Each row was made from one walk, in order. Every step used is in the known rows, and no mark comes twice. Write each row's walk.
Known rows:
a/r: 2, 5, -4, 3, -4, 2, 1, 8, 1, -4, 11, 8, -10, -1, -7, 6, 14, 4, -8, -3, 5, -8, -9, -9, -4
r/q/h: 10, 4, 20, -14, 2, -12, -11, 10, -5, -8, 2, -7, -5, -3, -1, 7, 18, -3, -4, -1, -6, -11, -16, 6, 15
h/q/r/m/l: -3, 22, 12, -12, -11, 2, 22, -23, 13, -4, 6, -5, 1, -27, 9, 11, -3, -23, 6, 13, 6, 10, -18, 6, 0
q/h: -1, 3, 11, -5, 0, -6, -10, 2, -4, -2, 7, -5, -2, 3, -6, 0, 8, 6, -1, -5, -7, -10, -7, 4, 6
r/q: 9, 1, 9, -9, 1, -5, -1, 7, -1, -5, -1, -1, -3, -5, 4, 8, 11, -10, -3, 3, 1, -1, -10, 2, 8
a/r/g: 2, 8, 4, 2, -4, -10, 20, 13, 7, -3, 13, 10, -21, 1, -6, 4, 23, -2, -9, 4, 7, -12, -9, -6, -4
x/r: -8, 9, 1, 6, -14, -1, 0, -13, -2, -4, 6, 9, 8, 0, 2, 4, 1, -1, -7, 3, 3, 3, -4, 3, -13
q/r/m/l: -2, 17, 10, -3, -1, -5, 23, -18, 9, -6, 8, 2, -5, -21, 3, 7, 2, -17, 5, -2, 4, 7, -12, 0, -4
r/a/h: -9, -1, -6, -11, -8, 1, 17, 17, -6, 1, 10, 11, -3, 5, 6, 0, 12, 2, -10, -4, -1, -25, -2, 0, 8
a/h/x: -21, -4, 5, 7, 11, 7, 0, 14, -4, -2, 15, 3, -7, -1, 4, 4, 4, 4, -4, 11, 5, -5, -15, 1, 8
r/m: -8, 1, 5, -4, 1, -3, 13, 1, 0, -7, 0, -3, 2, 2, 4, 3, 2, -11, 3, 6, 12, 3, -2, -7, 3
a/h/q/r/m/l: -8, 24, 8, -14, -11, 2, 28, -7, 7, 4, 18, 4, -3, -22, 11, 8, 6, -25, -2, 11, 7, 2, -17, 5, 0
r/x/h: -17, -10, 18, -8, -5, -8, -8, -3, 6, -3, -5, -3, 0, 0, 3, 10, -2, -13, 13, 7, 0, -4, -11, 8, 6
g/r/m: -1, -2, 0, -7, -3, -10, 21, 7, 8, -25, -7, -8, 9, -5, 8, 7, -2, -9, -2, -3, 9, -1, -6, -1, -3
r/g: -2, 4, 7, -1, -1, -13, 17, 5, 6, 2, 1, 2, -11, 1, 2, 0, 9, -6, -2, 7, 4, -3, 0, 2, 0
h/q: 1, 2, 2, -11, -10, 9, -2, -6, 4, 1, -1, -8, 5, -5, 4, 4, -4, -6, 1, 13, 0, 2, -7, 6, 3
a/h/q: -5, 6, -4, -12, -7, 8, 5, 9, -4, 7, 10, 4, 3, -3, 8, 1, 5, -8, -7, 13, 2, -6, -6, 5, 3
h/a/r/x: -13, -2, 5, -12, -7, 0, -12, 9, 9, -11, 9, -4, -3, 0, 12, 17, 6, 0, 7, 4, 8, -14, -16, 0, -5
h/a/l: -4, 0, -10, -3, -5, 3, -7, 14, 9, 1, -3, -8, 8, 15, 16, 7, -12, 8, 6, -2, 4, -20, -7, 11, -4
g/r/a/h: 0, -5, -12, -10, -13, -4, 26, 25, 2, -18, 3, 6, 4, -2, 10, 5, 10, 2, -15, -17, -1, -30, -5, 7, 5
x/r/m/l: -13, 18, 5, 2, -13, 2, 26, -17, 8, -2, 8, 1, 5, -4, 12, 3, -5, -24, 0, 7, 3, 7, -12, -6, -14
x/r/a/l/m: -3, 14, -10, -1, -15, 5, 6, -3, 4, -8, 3, 11, 20, 23, 9, 4, -3, 14, -6, 9, 10, -21, 8, 3, 7
g/r/x/h/a/l/m: -8, -6, 4, -17, -4, -3, -12, 12, 23, -22, -19, -14, 20, 15, 19, 18, -16, 3, 11, 8, 2, -31, -9, 15, -2
g/r: 8, -5, -3, -2, -5, -6, 10, 6, 8, -18, -7, -5, 9, -6, 4, 6, -3, 0, -5, -10, -3, -5, -3, 7, -6
m/l: 1, 7, -2, -1, -1, 6, 11, -5, 11, 5, 3, -3, -2, -7, 8, -4, -6, -12, 5, -2, -9, -1, -9, 0, -3

Which walk is each row?
-22, -10, 17, -13, -8, -2, -17, -2, 6, -3, -9, -9, 3, 1, 10, 12, -7, -7, 13, 8, -5, -18, -17, 13, -7 => r/x/h/a
-14, -2, 8, -14, 0, 1, -19, 6, 14, -3, -13, -8, 12, 21, 16, 11, -14, 1, 14, 19, 5, -26, -6, 10, 4 => r/x/h/a/l/m
-10, 11, 9, 6, -15, -13, 18, -5, 4, -1, 7, 11, -3, 4, 4, 3, 12, -7, -11, 7, 4, 2, -2, 5, -14 => x/r/g
-14, -3, 15, -7, -10, -6, -5, 4, 7, -8, 5, 6, -12, 0, -4, 16, 12, -7, 6, 5, 4, -14, -19, -2, 2 => a/r/x/h
13, -1, 14, -21, -5, -12, -12, 17, 3, -28, -8, -21, 7, -7, 8, 15, 11, 0, -10, -13, -11, -28, -26, 17, -5 => g/r/q/h/a
2, 4, 0, -8, -2, -3, 32, 4, 19, -19, -4, -11, 6, -11, 16, 5, -8, -22, 3, -6, -2, -2, -13, -3, -5 => g/r/m/l
17, -3, 4, -9, -3, -11, 6, 13, 6, -23, -11, -7, 4, -11, 9, 15, 10, -9, -7, -7, -3, -5, -11, 8, 4 => g/r/q
-14, 11, 14, -16, -10, -7, 0, -1, 2, 0, 16, 6, 3, -19, 12, 21, 8, -9, 3, 13, 12, 4, -8, 15, 17 => a/h/q/r/x
-15, -11, 0, -4, -2, 3, 18, 22, 6, -28, 8, 0, 0, -6, 9, 9, 8, 10, -9, -3, 3, -27, -20, 10, 10 => g/r/a/h/x
-11, 1, 16, -18, -5, -6, -21, 11, 6, -13, 15, -9, -6, 1, 5, 18, 13, 7, 3, 0, 2, -25, -23, 5, 1 => q/h/a/r/x
-16, -13, 3, -12, -15, -12, -6, 17, 23, -20, -16, -15, 14, 10, 22, 23, -17, -4, 12, -5, 2, -30, -23, 24, -1 => g/r/x/h/a/l
13, 6, 5, -6, -3, -5, 1, 15, 0, -10, 8, 7, -13, -6, -3, 14, 25, -6, -11, 0, 6, -8, -17, -7, 4 => a/r/q
-4, 15, 3, -10, -9, 1, 6, -3, -3, 4, 13, 9, -1, -17, 1, 10, 11, -2, -9, 7, 7, -2, -8, 11, 2 => a/h/q/r
3, 7, -11, -6, 6, 8, -12, 6, 11, -1, -5, -6, 15, 21, 12, 2, -12, 14, 3, 11, 5, -21, 5, 3, -3 => h/a/l/m
-6, 1, 9, -11, -15, 9, -5, -9, 3, 3, -6, -5, 1, -4, -4, 2, -2, -12, 3, 14, -5, -10, -15, 10, -4 => x/h/q
-16, -6, 19, -20, -16, 2, -9, -8, 9, -1, -6, -9, 3, -4, 8, 14, -5, -18, 14, 20, 0, -3, -18, 15, 10 => r/x/h/q
-22, 3, 11, 1, -1, 0, 9, 2, -4, -11, 20, 10, -9, -14, -1, 13, 15, 15, -8, -3, 10, -19, -19, 13, 15 => q/r/a/h/x
-5, 1, 11, -11, -3, 0, -19, 3, -3, -4, 4, -14, 2, 3, 1, 2, 2, 11, -1, -4, -9, -23, -12, 10, -9 => q/h/a
6, 14, -4, -7, -3, -2, 5, -3, 7, -10, 1, 10, 8, 7, 0, 9, 5, 20, -4, -1, 12, -21, 6, 8, 20 => q/r/a/l/m
-24, 8, 23, 9, -3, 2, -17, -12, -2, -15, 19, -5, 3, -3, -5, 9, 4, 11, -4, 6, 1, -4, -25, 11, -1 => q/h/x/r
-1, 12, 16, 2, -3, -21, 16, -6, 7, -3, 7, 9, -13, -11, -5, 8, 16, -1, -6, 0, 7, 1, -1, 10, -1 => q/r/g
-15, -3, 20, 2, 12, 2, -18, 0, 0, -12, 11, -12, -5, -3, -8, 3, 2, 13, 2, 7, 0, -7, -22, 9, 11 => q/h/x
14, 0, -16, -9, -5, 0, 14, 16, 17, -24, -11, -2, 17, 15, 12, 7, -5, 15, -5, -4, 5, -29, 6, 6, 15 => g/r/a/l/m
-18, 1, 14, -6, -13, -13, -14, -1, 14, -5, -5, -3, 3, 1, 11, 25, -9, 0, 15, 0, 9, -19, -21, 26, 1 => q/r/x/h/a/l
16, 0, 15, -14, -3, -16, -2, 17, 2, -28, -3, -13, 2, -8, 1, 14, 15, -2, -10, -12, -9, -16, -19, 12, 10 => g/r/q/h
1, 12, 9, -7, -11, 0, -3, -18, 5, -2, 4, -1, 3, -20, -4, 12, 4, -3, -1, 8, 8, 5, -9, 14, 2 => h/q/r
5, 20, 9, -11, -5, -2, -24, 5, 1, -12, 4, -4, 17, 19, 11, 13, 9, 9, -9, 10, 1, -28, -13, 12, -3 => x/r/q/h/a/l/m
-5, 16, 9, -14, -7, 5, 7, 6, 11, -9, 18, -11, -11, -3, 4, 7, 10, -6, -1, -3, -3, -27, -31, -6, -16 => q/h/a/r/m/l
1, -5, 26, -8, 8, -10, -10, 14, 6, -36, 1, -18, -2, -14, 1, 19, 13, 4, -6, -1, -4, -14, -35, 16, 16 => g/r/q/h/x
-11, -2, -4, -2, -12, 3, -11, 9, 9, 2, -10, -5, 3, 16, 6, 6, -11, 3, 6, 0, -1, -31, -19, 16, -11 => x/h/a/l
8, 5, 1, -12, -6, 1, -9, 13, 2, -11, 6, -2, -9, -4, 4, 16, 21, -2, -8, 1, 1, -23, -23, -1, -11 => h/a/r/q
-23, 3, 10, 13, -4, 8, -8, -15, 2, -12, 13, 2, 5, -5, 1, 7, -4, 3, -4, 12, 7, 5, -19, 6, -6 => h/x/r
-9, 2, 1, -5, -13, 7, -11, 3, 3, -4, 2, 1, -10, 3, -9, 7, 11, 3, -7, -3, -6, -34, -25, 0, -27 => x/h/a/r
